Each row was made from one small tree. The marks that hang from a mark follow it in brackets, in the order of their numbers. Every link used is in the known rows. Write each row's tree.
Known rows
k403[k262[k186] k990]: [ 1.41 -1.69  2.99 -0.03  1.00  0.80 -1.87 -4.78  0.31 -0.49  1.93 -5.35
 -0.94  1.85 -2.39  0.00 -2.11 -1.53 -1.78 -1.55]
k262[k403]: [-0.60 -1.68  1.25 -1.42 -1.41  0.47  1.32 -3.84  0.48  0.46  0.06  1.66
 -0.39 -0.60 -4.92 -1.55  1.09  0.14  1.67  5.04]
k990[k403]: [ 1.65  0.33  0.97 -0.85 -0.45 -1.53  1.27  0.94 -1.40 -0.08 -1.28  2.26
  1.71 -1.03  1.05  0.67  1.22  1.34 -1.07 -1.97]
k112[k374 k824[k990]]: [-0.20  0.88 -0.22 -0.79  0.67  0.59 -0.87  2.76  2.50  0.77  0.71 -3.56
 -1.37  0.74  0.94 -1.17  1.55 -0.69 -0.27  5.37]
k824[k112 k990[k186 k374 k403]]: [-0.94 -0.56 -2.98  1.99  1.36 -1.06  1.38  1.35 -1.97 -0.48 -1.20  2.33
  3.41 -1.61  2.24  1.09  1.06  1.77  1.72 -0.78]
k262[k186 k403[k990[k824]]]: [-1.74 -0.13  2.77 -1.18 -0.23  4.14  0.73 -7.11  2.89  0.74  0.61 -1.12
 -3.38  1.30 -3.43 -2.58 -0.66 -0.67  0.44  5.97]
k403[k990[k374]]: [-0.95 -0.67  0.70 -0.21 -0.97  0.98 -1.60 -2.42 -1.03 -0.54 -1.07 -1.28
 -0.92  0.31  0.85  1.81 -0.58  0.98 -1.32 -2.52]
k824[k112 k990]: [-0.85 -2.01 -1.45  1.70 -0.02 -0.72  1.31 -3.72 -1.32 -0.65  1.75 -0.03
  2.04 -1.07  0.15 -0.70  1.31 -2.07  1.95  4.91]
k262[k403[k990]]: [-0.99 -2.86  1.94 -1.56 -0.88  1.70  0.17 -5.72  1.43  0.39 -0.26  0.16
 -1.61  0.21 -4.40 -0.14  0.41 -1.36  0.92  3.18]
k403[k262[k186] k990[k374]]: [ 0.16 -0.38  2.16  0.75  0.65  0.67 -2.49 -2.79  0.68 -0.74  0.99 -5.19
 -0.83  1.33 -1.45  1.25 -2.30  0.61 -1.86 -2.97]
k824[k112 k990[k403]]: [-0.35 -1.58 -1.19  1.66  0.65 -1.32  1.82 -1.88 -0.69 -0.59  0.66  1.11
  2.65 -1.54  1.70  0.87  1.83 -1.78  1.37  2.75]
k403[k262[k186] k990[k374 k824]]: [-0.14  0.78  1.40  0.99  0.39  0.70 -2.05 -0.66  1.36 -0.60  1.42 -3.77
 -2.10  1.40  0.46  0.70 -2.46 -1.22 -1.51 -3.30]
k112[k374 k824[k990[k186 k403]]]: [ 0.80  1.02 -0.77 -1.13  1.88  0.42 -0.39  4.70  1.96  1.13 -0.56 -2.05
 -0.45  0.74  1.51 -0.72  1.50  0.37 -0.48  2.42]
k824[k112 k990[k374]]: [-2.23 -0.79 -2.30  2.45 -0.28 -0.88  0.68 -1.74 -1.25 -0.91  0.79  0.36
  2.09 -1.54  1.29  0.62  1.14 -0.01  1.94  3.57]
k990[k186 k374 k824[k112]]: [-0.45  2.92 -3.89  0.88 -0.86 -0.69  1.39  5.46 -1.96  0.55 -0.71  6.41
  1.03 -0.77  1.20 -2.02 -0.73  1.79  1.75 -1.17]
k824[k990]: [-0.68 -2.22 -0.20  0.42  0.05  0.43 -0.06 -2.94 -2.36 -0.95  0.53 -2.51
  0.75 -0.28  1.73 -0.01  1.03  0.39  0.70  1.58]
k990[k824]: [ 0.47  1.39 -0.45 -0.57 -1.85 -0.30  1.19  1.45 -1.05  0.16  0.94  2.65
 -0.97 -0.16  1.46 -2.23  0.20 -1.55  0.38  1.35]
k112[k374]: [ 1.42  1.01  0.05 -0.70 -0.68  1.45  1.37  1.31  0.42  0.33 -1.26  1.93
  0.42 -0.15 -0.52 -3.08  0.94  2.94  0.17  4.25]
k262[k186]: [ 0.28  1.56  2.08 -0.60 -0.56  1.79  0.70 -4.26 -1.38  0.00  0.84 -1.35
 -0.11  0.72 -1.50 -3.49 -0.51  2.96 -0.82  4.41]
k403[k262 k990[k186 k374]]: [ 1.35 -2.01  0.26  0.16  1.16 -0.46 -2.43  0.18 -1.41 -0.45 -0.24 -2.80
  0.57  1.04 -1.58  1.92 -2.24  0.74 -0.86 -7.08]

Which tree is each row?
[-0.64  3.94 -1.38  0.44 -1.36 -1.54  1.00  7.13 -0.22 -0.25 -2.01  4.57
 -0.14 -1.62  5.28  1.75  0.71  1.81 -0.65 -4.19]
k990[k374 k403 k824]
[-0.07  0.17  1.11 -0.54  1.07 -1.77 -1.57  0.66  0.95  0.24  2.31 -5.47
 -0.46  0.70  0.73  1.25  0.83 -2.49 -1.34  1.17]
k112[k824[k990[k403[k262[k186]]]]]
[ 0.99 -0.56 -0.92 -0.46  0.37  2.00  0.58 -0.64  0.07  0.70 -0.50  2.39
 -0.94  1.09  0.32 -1.65 -0.99 -2.03  0.38 -0.47]
k403[k990[k186 k824[k112[k374]]]]
[ 1.43  2.82 -1.18  0.35 -0.50 -1.10  3.24  4.87  1.80  0.62 -0.61  6.47
  0.53 -1.29  2.88 -1.38  1.42 -1.63  0.37  1.77]
k990[k403 k824[k112[k374]]]
[-1.16 -1.98  1.00 -0.96 -1.09  1.34  1.05 -4.45  2.41  0.68  0.38  1.92
 -2.10  0.01 -3.81 -0.77  0.37 -3.43  1.62  4.30]
k262[k403[k990[k824[k112]]]]
[-0.64  0.63 -0.88 -0.67  0.91 -1.65 -1.59  3.41 -0.54  0.36  0.27 -2.90
  0.06  0.13  1.77  1.88  0.87 -0.19 -0.74 -1.43]
k112[k824[k990[k186 k374 k403]]]
[ 0.43  2.46  0.85  0.81  0.26 -1.93 -0.30  3.74 -0.30 -0.72 -1.15 -0.14
  1.79 -1.12  1.18  2.05 -0.25  4.19 -1.64 -4.21]
k990[k374 k403[k262[k186]]]
[ 2.59 -3.31  1.13 -0.55  1.52 -0.39 -1.79 -1.99 -1.30 -0.16  0.76 -3.02
  0.44  1.59 -2.70  0.54 -2.08 -1.40 -0.84 -5.71]
k403[k262 k990[k186]]
[ 1.83  1.16 -1.19  0.15  1.24 -2.35 -0.11  6.50 -2.56 -0.20 -2.60  2.19
  3.29 -0.89  0.67  1.91 -0.62  5.15 -0.57 -8.45]
k990[k186 k374 k403[k262]]
[ 0.64  2.11 -1.52  0.42 -1.52 -0.28  2.55  2.22  1.11  0.55  1.01  5.20
 -0.21 -0.56  0.62 -3.48  0.62 -2.06  1.34  5.21]
k990[k824[k112[k374]]]
[-1.60 -0.97  3.29 -1.32  0.00  4.16  0.48 -8.56  2.30  0.55  0.26 -2.12
 -2.54  1.27 -4.74 -2.12 -0.51  0.54  0.22  6.15]
k262[k186 k403[k990]]
[-1.20  0.61 -0.80  0.64 -1.31  0.60 -0.50 -0.55  0.54 -0.21 -0.10  1.42
 -1.51  0.05  1.76  0.95 -0.67 -2.11 -0.28 -0.92]
k403[k990[k374 k824[k112]]]
[ 2.42  0.65  2.06 -0.21  0.69 -1.67  0.67  0.71 -0.40 -0.28  0.15 -0.51
  1.76 -0.32 -0.29  0.41  0.10  1.25 -1.53 -2.31]
k990[k403[k262[k186]]]
[ 0.49  3.55 -2.59 -0.15  0.11 -0.86  1.23  8.53 -1.91  0.38 -3.24  6.07
  0.92 -0.97  4.41  0.59 -0.18  3.76  0.01 -6.95]
k990[k186 k374 k403 k824]
[ 0.55 -1.74  1.15  0.61  0.07 -1.07 -2.74 -0.87  0.04 -0.89  0.67 -3.72
 -0.20  0.63 -1.03  2.78 -1.56 -0.68 -1.31 -5.09]
k403[k262 k990[k374]]
[-1.01 -0.75 -1.86  2.82  0.87 -2.56  0.73  0.95 -0.16 -0.99  0.45  0.12
  3.01 -1.86  1.91  2.54  1.21 -0.40  1.23 -0.07]
k824[k112 k990[k374 k403[k262]]]
[-0.35 -3.00  1.34 -1.83 -0.16  1.98  0.32 -4.93  0.48  0.71 -0.84  0.74
 -1.16  0.55 -4.86 -0.69 -0.03 -0.35  1.25  1.72]
k262[k403[k990[k186]]]
[ 1.07 -0.82 -0.56  0.36  0.86 -0.49 -2.03  2.37 -0.43 -0.22  0.20 -1.40
 -0.81  1.20  0.15  1.35 -2.46 -1.11 -0.53 -7.27]
k403[k262 k990[k186 k374 k824]]
[-1.50  3.27 -2.60  1.43 -2.41 -1.43  1.18  3.86 -0.26 -0.12  0.43  4.90
 -0.05 -1.40  1.89 -0.83  0.18 -0.14  1.16  1.58]
k990[k374 k824[k112]]
[ 0.73  0.85  0.13 -0.57  1.46 -0.66 -0.75  4.40  3.14  0.69  0.56 -3.70
 -0.66  0.46  1.31  0.22  1.57 -1.29 -0.88  2.94]
k112[k374 k824[k990[k403[k262]]]]
[-1.66  0.34 -0.35 -0.34 -0.28 -1.59 -2.10  1.27 -0.08  0.04  1.73 -4.48
 -0.87  0.20  0.90  1.36  1.02 -1.29 -0.61  1.74]
k112[k824[k990[k374]]]
[-0.16 -0.92 -0.21 -0.55  0.10  1.59 -1.48 -1.19 -2.23 -0.14 -1.92 -0.42
 -0.08  0.73  0.18  0.98 -1.27  2.19 -0.76 -4.64]
k403[k990[k186 k374]]
[-0.58 -2.16  0.71 -1.69 -0.33  2.19  0.62 -3.49  1.13  0.86 -0.63  1.77
 -1.95  0.59 -3.49 -1.02 -0.09 -1.70  1.43  1.70]
k262[k403[k990[k186 k824]]]
